What can hang from each mark:
delat: tuput
keped: lotab luse tuput
lotab: keped pizemis
tuput: delat keped vodo
pizemis: koromos lotab
koromos: pizemis

Each row was made from one small tree. The marks that hang from a mark follow it in brackets, in alphabetical order. Every link used is in the known rows. Write each row's tree.
Known rows:
delat(tuput(keped)): [-0.30 -0.30  1.03  0.98 -3.56 -1.40 -0.68 -0.03 -0.37 -4.10 -1.77  0.39
 -0.56  0.77  0.78 -0.64 -1.18]
lotab(pizemis): [-0.92 -0.51  1.55  1.93 -1.67 -1.30 -0.43  1.05 -0.44  1.47  0.19  0.33
 -1.60 -1.40 -0.25 -1.59 -0.65]
keped(lotab luse tuput(delat)): [-0.51 -0.90  1.16  0.07  0.62 -1.03 -1.89 -0.07 -0.53 -4.96  0.80  1.69
  0.34 -0.75  2.11  1.38  7.17]
delat(tuput(keped(lotab luse) vodo)): [-0.25 -1.40  2.17  1.27  1.11 -0.85 -0.66 -1.99  0.48 -4.99 -0.22  2.32
 -0.59  0.12 -0.04  0.21  1.34]
keped(lotab): [-1.70  1.20  1.53  3.36 -2.11 -0.88 -1.24  0.70 -0.68 -2.77  2.29  0.27
 -1.30 -1.35  0.86 -0.65  0.78]
tuput(delat keped(luse) vodo): [ 0.98  0.46  2.04  2.88  0.84 -1.79  0.51 -1.53  2.76 -5.83 -2.18  2.79
 -1.29  0.81  0.74  1.30  1.16]
pizemis(koromos lotab(keped(tuput(vodo)))): [ 0.42  1.39 -1.06  0.91  1.86 -2.01 -1.57  0.88  2.02 -2.82  1.64  2.63
 -2.36 -0.10  0.14 -2.05 -1.62]
delat(tuput): [-0.92 -0.46  0.51  1.04 -3.32 -1.37 -0.11  0.98 -0.68 -3.77 -0.48 -0.29
 -0.78  1.27 -0.11 -0.96  0.57]
pizemis(koromos lotab(keped(tuput(delat)))): [ 1.41  2.10 -1.42 -0.99 -0.54 -2.16 -2.84  1.16  0.68 -5.01  0.32  1.94
 -0.76 -2.06  2.42 -1.06  0.11]
tuput(keped vodo): [-0.33  0.95  1.69  4.21 -0.78 -1.64  0.39 -0.25  2.14 -3.62 -0.82  1.54
 -2.35  1.51 -0.30 -0.42 -2.50]
koromos(pizemis(lotab(keped(luse)))): [-0.35  0.93  2.10  2.43  0.24 -1.06 -0.42 -1.11  0.85  1.41  2.00  0.90
 -0.74 -2.80  0.46 -0.86 -2.09]
koromos(pizemis(lotab(keped(tuput(delat))))): [ 0.39  0.53 -0.18 -0.79 -1.93 -1.32 -2.60  0.57  0.37 -2.67  0.57 -0.08
  0.09 -1.22  1.85 -0.02 -0.33]
koromos(pizemis(lotab(keped(luse tuput(delat))))): [ 0.71 -0.21  0.83 -0.74  0.53 -1.38 -1.82 -0.71  0.76 -1.62  0.62  1.04
  0.64 -1.81  1.76  0.59  1.84]
lotab(keped): [-0.95  0.67  2.01  2.81 -3.23 -1.90 -0.61  0.32 -1.05 -0.64  1.22  1.18
 -0.87  0.06  0.44 -0.82 -2.92]
lotab(keped(luse tuput) pizemis(koromos)): [ 0.42 -2.05  0.90 -1.94  1.77 -2.08 -1.31 -0.31 -1.07  1.95  1.38  3.48
 -1.07 -2.64 -0.17 -1.76  1.18]
lotab(keped(tuput(delat)) pizemis): [ 0.41 -2.43  1.08 -2.10 -2.17 -1.88 -2.55  0.71 -2.11 -0.28 -0.33  1.38
  0.49 -0.74  1.34 -0.32 -0.07]
tuput(keped(luse)): [-0.45  0.68  2.62  3.49 -0.10 -1.58  0.28 -1.29  1.10 -1.73 -0.77  1.98
 -1.12 -0.48  1.16  0.22  0.24]
koromos(pizemis(lotab(keped(luse tuput(vodo))))): [-0.35 -1.13  1.31  1.07  2.96 -1.26 -0.62 -1.01  2.06  0.07  1.88  1.65
 -1.18  0.09 -0.66 -0.41 -0.33]

Write each row's tree:
[-0.80  0.19  0.49  0.38 -1.08 -1.11 -2.03  0.52  0.17  0.52  1.95 -0.19
 -0.55 -0.90  0.76 -1.14 -1.75]
koromos(pizemis(lotab(keped(tuput))))
[-0.61 -0.88  3.35  1.31  1.14 -0.71 -1.78 -1.73 -0.81  1.50  0.73  2.48
 -0.34 -4.18  1.21 -0.48  0.56]
tuput(keped(lotab(pizemis) luse))
[-0.55 -0.41  1.20  0.35  1.57 -1.19 -1.37 -0.69  0.46  1.30  1.98  1.09
 -0.19 -1.40  0.83 -0.47  0.28]
koromos(pizemis(lotab(keped(luse tuput))))
[-0.24 -1.25  1.08  0.80  2.22 -1.14 -1.14 -0.35  0.96 -6.27  0.57  2.24
 -0.52  0.71  0.76  1.47  6.44]
keped(lotab luse tuput(delat vodo))
[ 0.87 -1.14  1.04 -2.25  1.08 -0.84 -2.02 -1.53 -0.94 -1.87  0.13  2.57
 -0.76 -5.22  0.48 -1.69  1.14]
delat(tuput(keped(lotab(pizemis(koromos)) luse)))
[ 0.81 -0.70  0.91  0.62  2.81 -1.90 -1.55 -0.60  1.59 -3.35  0.04  2.93
 -0.02  0.71  1.53  0.64  1.35]
pizemis(lotab(keped(luse tuput(delat vodo))))
[ 0.37  3.53 -0.25  2.24 -0.82 -1.90 -1.40  0.71  0.83 -1.77  1.85  1.66
 -2.12 -3.16  1.16 -2.43 -3.41]
pizemis(koromos lotab(keped))
[-1.14 -1.14  2.61  1.53  1.11 -0.64 -1.13 -0.64 -1.26  1.72  2.16  1.65
 -0.66 -3.80  0.29 -0.86  2.42]
keped(lotab(pizemis) luse)
[ 0.76  0.13  1.67  1.06  3.60 -1.03 -0.89 -1.75  1.65 -1.47  1.02  3.47
 -2.59 -4.45 -0.69 -1.60  0.59]
tuput(keped(lotab(pizemis(koromos)) luse) vodo)
[-0.06 -0.75 -0.17  1.31 -0.63 -1.81 -0.40  1.27  1.74 -6.52 -1.11  0.95
 -1.56  3.21  0.08  0.68  3.25]
keped(tuput(delat vodo))
[-0.43 -4.05  2.43 -0.30  2.85 -1.78 -0.73 -0.80 -0.38  2.90  1.06  3.34
 -0.61  0.62 -1.14 -0.72  0.42]
lotab(keped(luse tuput(vodo)) pizemis)
[-1.02 -1.62  1.28  2.17  2.66 -1.73  0.75  0.02  1.86 -2.63  0.18  2.28
 -1.76  2.97 -0.90  0.18  4.45]
keped(luse tuput(vodo))
[ 0.57 -3.23  1.93 -2.16  0.30 -1.93 -2.01 -0.53 -1.74  0.98 -0.32  2.57
  0.90 -1.13  1.28  0.29  2.12]
lotab(keped(luse tuput(delat)) pizemis)
[ 0.87 -0.99 -0.04 -2.45  2.35 -1.19 -2.46  0.08 -0.26 -3.59  0.77  2.44
 -0.93 -4.38  1.23 -0.60  6.62]
keped(lotab(pizemis(koromos)) luse tuput(delat))
[ 0.21  1.42  0.94  0.58 -0.52 -0.88 -2.38 -0.19 -0.05 -1.25  1.11  1.80
 -2.13 -5.50  0.75 -2.12 -1.17]
tuput(keped(lotab(pizemis(koromos))))
[ 0.20 -1.51  1.87  1.48  0.73 -1.58  0.71 -1.55  1.59 -4.12 -1.64  2.20
 -0.96  2.03 -0.66  0.03  0.13]
delat(tuput(keped(luse) vodo))
[-0.08 -2.24  0.59 -0.71  0.68 -0.83 -2.52  0.82 -0.12 -3.43  0.48  1.16
 -0.64 -0.61  0.20 -0.07  3.65]
keped(lotab(pizemis) tuput(delat vodo))
[ 0.28 -1.17  0.61  0.34 -1.27 -2.22 -1.32  0.52  0.34 -4.89 -0.15  1.84
 -0.49  2.84  0.35  0.61  0.57]
lotab(keped(tuput(delat vodo)))
